Each row comes from the steps of one path. Every step used is in the known rows, and no mark comes twice. Write the path behind each row, first mark first.
Known rows
vufu-bubu-zozana-tibo: [ 0.03  2.80  0.16  1.05 -1.06 -0.26 -0.74  2.07  2.25 -4.32 -2.35  0.16
  0.44 -1.40  2.02  0.85 -0.82  1.27 -0.55  0.23  2.53  0.49 -1.57  3.03
  1.44  2.69]
bubu-zozana: [ 0.65  1.91  0.16  1.57 -1.30 -0.73 -0.73  1.23  1.94 -2.97 -1.15  1.48
  1.28 -1.84  1.52  0.90 -1.19  1.22 -0.84 -0.67  1.76  0.37 -1.64  2.43
  0.70  1.73]
vufu-tibo-pipud-turarem-zozana-bubu: [-1.91  1.28  1.48  2.01 -1.71 -1.57 -1.42  0.33 -1.77 -0.52 -3.93  2.91
  0.96 -1.04  2.27  0.43  0.65  1.02 -0.08 -0.81  2.84 -1.34 -1.59  3.07
 -0.56  0.63]
bubu-zozana-turarem-pipud-tibo-vufu: [ 0.38  0.70  2.38  0.31  0.86 -1.27 -1.23  0.11  2.50 -4.69 -3.28  3.21
 -1.43  1.18  1.08  0.29  0.27  0.91 -0.95  2.02  4.21  1.67 -2.32  4.03
 -0.22  2.92]
turarem-zozana: [-0.15  0.88  0.28  0.52 -1.73 -1.28 -1.91  1.34 -0.25 -1.15 -2.69  1.70
  1.92 -1.24  1.87  0.04  0.48  1.65  0.60 -1.16  1.74  0.19 -1.57  3.26
 -0.92  1.28]
mader-bubu-zozana-tibo: [ 1.29  0.79 -0.49  0.56 -2.08  0.64  0.66  1.55  2.35 -4.35 -0.34 -0.25
  0.87 -2.57  2.99  0.24 -2.67  0.42 -0.88  0.72  1.24  0.94 -1.74  3.31
  0.62  3.46]
vufu-tibo-pipud-turarem-zozana: [-1.70  1.48  1.07  1.10 -0.96 -1.08 -1.57  0.51 -1.47 -0.38 -5.02  4.09
  1.36 -2.01  2.55  0.20  1.15  1.16  0.73 -1.15  2.47 -0.37 -1.03  4.74
  0.16  1.35]
turarem-pipud-tibo-vufu-bubu-zozana: [-0.04  1.90  2.25  0.79  1.77 -1.63 -2.07  2.19  2.32 -4.52 -3.03  2.70
 -0.99  0.55  0.80  0.69  1.70  2.31  0.17  0.65  3.60  2.26 -1.70  3.77
  1.07  1.60]
pipud-turarem: [-0.07  0.58  0.76  1.20 -0.29 -0.95 -0.58 -0.79 -0.01 -1.16 -3.27  2.35
  1.14 -1.05  2.64 -0.67  0.37  2.13  0.12 -0.35  1.69  1.05 -0.08  3.63
 -0.14  1.01]
mader-bubu-vufu-tibo-pipud-turarem-zozana: [-1.49 -0.15 -0.57  1.37 -1.99  0.66 -1.07  1.97 -1.61 -0.15 -2.30  1.87
  2.35 -2.78  3.28  0.67  0.32  1.09  0.22 -0.44  1.76  0.28 -0.02  5.07
  0.51  2.23]
mader-bubu-vufu: [ 1.09 -0.86 -1.41  0.89 -2.12  1.44 -0.54  2.20  0.31 -1.29  0.74 -0.57
  1.95 -2.28  1.86  0.94 -1.02  2.24 -0.88 -0.07  0.78  1.31  0.36  2.98
  0.40  1.97]
zozana-turarem-pipud-tibo-vufu: [ 0.63 -0.41  2.48 -0.68  1.24 -0.90 -1.55 -0.41  0.86 -3.42 -4.19  3.43
 -1.78  1.54  0.90 -0.07  1.25  1.91 -0.35  2.01  3.94  2.01 -1.21  4.17
 -0.89  2.20]
tibo-vufu-bubu-zozana: [ 0.05  2.78  0.35  1.32  0.88 -1.08 -2.44  3.04  2.16 -5.12 -1.99  1.22
  0.41 -0.79  0.13  2.17  0.58  2.99  0.09 -0.63  2.91  0.65 -1.20  1.79
  1.07  1.91]
vufu-tibo-pipud: [ 0.15  1.59  0.77  0.39 -0.97  0.25 -1.26  1.36 -0.60 -1.36 -2.89  3.22
  0.04 -2.76  0.66  1.93 -0.14  1.70 -0.49 -1.07  1.97 -0.20 -0.92  2.94
  1.23  1.15]
mader-bubu-zozana-turarem-pipud-tibo-vufu: [ 1.33 -0.36  1.76  0.22  0.45 -0.84 -0.71  1.02  2.41 -5.31 -1.71  1.78
 -0.81  0.73  1.87  0.13 -0.21  0.51 -0.77  2.20  3.45  2.22 -2.39  3.86
 -0.64  3.66]
zozana-turarem-pipud-tibo: [ 0.83 -0.20  2.31 -0.09 -0.36 -1.23 -0.88 -0.84  0.45 -1.73 -3.62  2.71
 -0.72  1.19  2.03 -0.85  0.92  0.55 -0.69  1.63  3.28  1.69 -1.62  4.43
 -0.79  2.09]
turarem-pipud-tibo-vufu-bubu-mader: [ 0.99  0.50  1.65 -0.32  0.40 -0.90 -1.80  3.28  1.13 -3.07 -2.39  1.86
 -2.18  1.59  1.14  0.99  2.28  2.99  0.54  0.54  2.64  2.20 -1.11  3.42
 -0.11  1.51]
tibo-pipud-turarem-zozana-bubu-vufu: [-2.38  0.35  0.47  2.56 -2.35  0.12 -0.37 -0.75 -1.56  0.40 -2.88  1.29
  1.23  0.43  2.94 -0.35 -0.06  1.10 -0.44  0.42  2.64 -1.12  0.15  3.40
 -1.28  0.95]
tibo-pipud-turarem-zozana: [-1.57  1.11  1.16  1.25 -0.74 -0.91 -0.68 -1.09 -1.14 -0.42 -5.06  3.05
  1.02 -0.27  3.49 -1.00  0.66  0.91  1.16 -0.45  2.12 -0.14 -0.57  4.45
 -1.20  1.52]
tibo-vufu-bubu: [ 0.28  1.73  0.47  0.26  1.17 -0.68 -2.88  2.55  0.60 -3.79 -2.71  1.28
  0.10 -0.44 -0.09  1.69  1.49  4.14  0.64 -0.57  2.52  0.98 -0.31  1.97
  0.50  1.17]
mader-bubu-zozana: [ 1.41  0.75 -0.56  1.54 -1.64 -0.36 -0.32  2.16  1.88 -3.52  0.59 -0.01
  1.96 -2.29  2.31  0.80 -1.76  0.80 -0.65 -0.54  0.97  0.86 -1.77  2.17
  0.25  2.48]
mader-bubu-zozana-turarem-pipud: [ 1.70  0.39  0.59  0.94 -1.39 -0.74 -0.36  0.62  0.80 -3.50 -0.84 -0.64
  0.43  0.39  3.11  0.43 -1.91 -1.27 -1.37  0.82  2.23  1.45 -2.38  3.56
 -0.95  3.95]

Which path is each row?
[-0.52  3.40  0.54  1.08 -0.89  0.47  0.08  1.16  1.56 -4.06 -3.19  0.94
 -0.65 -0.91  2.37  0.96 -1.32  0.56 -0.33  0.55  2.74 -0.18 -1.31  3.17
  1.32  2.98]	vufu-bubu-zozana-tibo-pipud
[ 0.71  1.66  0.21  1.47 -1.44 -0.85 -0.96  0.70  1.83 -3.76 -1.63  0.98
  1.02 -0.22  1.54  1.02 -1.17  0.32 -1.29  0.35  2.71 -0.29 -2.03  2.27
 -0.13  3.02]	bubu-zozana-turarem
[-0.11  0.41 -0.38  1.59 -2.64  0.54 -1.77  2.67 -0.25 -0.77  0.08  0.73
  1.43 -2.39 -0.16  2.54 -0.48  2.61 -2.27 -0.53  2.27 -0.47 -0.42  1.65
  1.32  0.33]	zozana-bubu-vufu-tibo
[ 0.30  2.45  1.44  0.84  1.14 -1.55 -2.57  1.57  1.11 -5.14 -3.34  0.45
 -0.95  1.84  0.97  1.75  0.34  1.03 -0.61  0.76  4.07  1.29 -1.74  3.09
 -0.18  3.24]	tibo-vufu-bubu-zozana-turarem-pipud
[ 0.21  2.85  0.19  1.95 -0.74 -1.32 -1.78  2.68  1.82 -3.60 -1.39  0.44
  1.53 -0.95  1.32  1.46  0.14  1.70 -0.28 -0.95  2.15  0.41 -1.56  1.90
  1.17  1.75]	vufu-bubu-zozana
[-0.81  1.45  1.16  1.09 -0.16 -0.19 -0.74 -0.14 -0.92 -0.91 -4.16  4.02
  0.32 -2.21  2.08  0.64  0.39  1.71 -0.11 -0.75  2.22  0.13 -0.22  4.05
  1.13  1.12]	vufu-tibo-pipud-turarem
[-0.41  0.16  0.21  1.94 -3.47 -1.67 -0.59  1.26 -0.51 -0.78 -1.51  0.27
  1.09  1.06  3.42 -0.34  0.17  1.13 -0.17 -0.43  1.66 -0.92 -1.64  2.16
 -2.29  1.18]	pipud-turarem-zozana-bubu-mader
[-1.10  0.99  0.60  1.85 -3.50 -1.02 -0.74  1.93 -1.43 -0.46 -2.39  1.95
  0.17 -0.22  2.75  1.05  0.22  0.69 -0.33 -0.88  2.19 -1.81 -1.86  2.45
 -1.05  1.30]	vufu-tibo-pipud-turarem-zozana-bubu-mader
[-0.96  1.43  0.69 -0.34 -1.92  0.55 -0.11 -0.23 -0.41 -1.62 -4.58  2.07
 -0.17 -1.03  2.83 -0.44 -0.91  0.49  0.57  0.47  2.28 -0.35 -1.25  4.54
 -0.67  2.55]	turarem-zozana-tibo-pipud
[-1.81 -0.18  0.02  2.50 -2.69 -0.75 -1.10  0.17 -0.92 -0.04 -1.98  0.55
  2.35 -0.12  2.60 -0.48  0.27  1.84 -0.55  0.05  2.41 -0.35 -0.23  3.22
 -1.15  0.66]	pipud-turarem-zozana-bubu-vufu
[-0.06  0.60 -0.83  0.62 -1.81  0.89 -2.04  2.75 -0.02 -0.70 -1.04  1.87
  1.57 -3.52  0.07  2.37 -0.09  2.73 -1.38 -0.93  1.87  0.49  0.07  3.26
  2.11  1.02]	bubu-vufu-tibo
[-2.32  0.90  0.09  1.44 -1.60  0.33 -1.53  0.97 -1.52  0.48 -4.01  3.37
  1.67 -2.37  2.40  0.81  0.89  1.50  0.05 -0.69  2.56 -0.32  0.18  5.14
  0.86  1.52]	bubu-vufu-tibo-pipud-turarem-zozana
[ 0.61 -0.11  2.30 -0.06 -0.16 -1.04 -0.61 -0.12  0.57 -0.85 -3.10  3.14
 -0.49 -0.26  1.98 -0.84  0.87  1.38 -0.16  0.54  2.22  2.29 -1.15  4.57
  0.02  0.78]	turarem-pipud-tibo
[ 0.31  0.08  1.47 -0.08  0.89 -0.44 -1.45  1.18  1.95 -3.46 -2.77  3.96
 -0.33 -1.16  0.05  0.25  1.46  3.93  0.36  0.58  2.64  1.33 -0.72  2.98
  0.37  0.84]	pipud-tibo-vufu
[-1.72  0.65  0.44  2.36 -1.80  0.79 -0.45  0.21 -1.29 -0.20 -2.22  2.12
  0.49 -1.47  1.52  1.37 -0.27  1.92 -1.66  0.10  2.75 -0.84  0.55  2.83
  1.03  0.56]	zozana-bubu-vufu-tibo-pipud-turarem
[-1.08  0.39 -0.45  1.55 -3.39 -0.40 -2.65  3.29 -0.83 -0.41 -0.69  0.91
  2.29 -2.21  0.34  2.09  0.24  2.08 -1.38 -0.93  2.49 -1.01 -1.26  2.24
  0.35  0.50]	turarem-zozana-bubu-vufu-tibo
[ 0.22  1.77  2.17  1.37  0.03 -2.09 -1.59  1.31  1.95 -3.75 -3.05  1.55
 -0.26  1.63  2.08  0.17  1.34  0.07 -0.66  1.43  3.94  1.39 -2.46  3.81
  0.32  2.69]	vufu-bubu-zozana-turarem-pipud-tibo
[-1.11  2.12  1.02  1.35 -0.76  0.55  1.52 -1.93  1.40 -3.03 -4.32  2.59
 -0.59 -1.08  3.84 -0.76 -1.99 -0.07 -0.46  1.25  2.62  0.17 -0.59  4.68
  0.73  2.98]	bubu-zozana-tibo-pipud-turarem
[ 0.83  0.74  0.59  0.13 -0.05 -0.59 -1.88  4.21  2.18 -3.99 -1.54  1.87
 -0.96  0.39  0.39  1.48  2.47  4.10  0.61  0.25  2.46  1.06 -1.00  2.02
  0.36  1.45]	pipud-tibo-vufu-bubu-mader
[ 0.44  0.03 -1.03  0.75 -1.96  1.99 -0.74  2.74 -0.71 -1.02 -0.21  1.04
  1.08 -3.47  1.36  2.38 -0.95  1.69 -1.04 -0.44  1.27  0.41  0.23  3.28
  1.62  2.07]	mader-bubu-vufu-tibo-pipud
[ 0.11  0.85  2.46 -0.24  1.97 -1.26 -2.38  1.67  0.81 -3.16 -3.85  2.86
 -1.26  0.72  0.61  0.28  2.65  3.30  0.74  0.65  3.39  2.64 -0.81  3.97
  0.41  0.99]	turarem-pipud-tibo-vufu-bubu
[-0.02  1.94  1.30  1.32  1.11 -1.55 -2.34  2.54  3.29 -6.23 -2.78  2.42
 -0.01  0.80  0.08  1.24  1.88  2.59 -0.15  1.45  4.45  0.47 -2.18  2.31
  0.71  2.77]	pipud-tibo-vufu-bubu-zozana-turarem
[ 1.27  1.46 -0.50  0.70 -1.91 -0.50 -1.53  3.80  0.55 -2.18 -0.64 -0.53
  0.27  0.09  1.68  1.75  0.71  2.38  0.05 -1.00  1.18  0.26 -0.96  1.67
 -0.03  1.65]	vufu-bubu-mader
[ 1.18  1.39 -0.31  0.07 -0.41 -0.27 -2.20  4.13  0.96 -3.71 -1.25  0.29
 -0.70  0.38  0.53  2.39  1.06  3.70  0.29 -0.61  1.92  0.59 -0.59  1.48
  0.01  1.84]	tibo-vufu-bubu-mader
[-0.24  2.15  1.30  1.29  1.18 -1.37 -2.14  3.12  3.42 -5.35 -2.26  2.88
  0.19 -0.67  0.01  1.11  1.86  3.47  0.32  0.34  3.37  1.10 -1.78  2.35
  1.44  1.45]	pipud-tibo-vufu-bubu-zozana
[-1.03  0.55  0.73  1.25 -1.02 -1.71 -1.46 -0.13 -0.61 -0.69 -4.02  2.41
  2.14 -0.87  3.16 -1.07  1.05  1.60  1.01 -0.76  1.92  0.57 -0.85  4.38
 -1.10  1.28]	pipud-turarem-zozana
[-0.57  0.83  0.46 -1.06 -0.56  0.00 -1.61  1.11  0.68 -3.64 -4.26  2.13
 -0.09 -1.42  1.27  0.11 -0.11  2.49  0.72  0.41  2.83  0.58 -1.18  4.12
 -0.63  2.45]	turarem-zozana-tibo-vufu
[-1.28  0.57  0.74  0.32 -1.35 -0.69 -0.51 -0.82 -0.09 -1.50 -5.07  2.12
  1.20 -1.17  3.75 -1.61  0.05  1.18  0.74  0.44  2.32  0.64 -0.87  5.37
 -0.69  2.22]	pipud-turarem-zozana-tibo
[ 1.05  0.47  1.48 -0.14 -0.69 -0.87 -1.21 -0.71 -0.73 -1.52 -3.31  0.89
 -0.49  1.22  2.21  0.18 -0.48  0.16 -0.93  0.69  2.70  1.33 -1.22  3.77
 -1.23  2.51]	zozana-turarem-pipud
[ 0.03  1.75  0.51 -0.65  0.90  0.25 -1.83  1.88  1.02 -4.67 -3.57  1.04
 -0.89 -0.76  0.53  1.14  0.46  3.65  0.40  0.58  2.94  1.09 -0.33  3.12
  0.82  2.19]	zozana-tibo-vufu-bubu
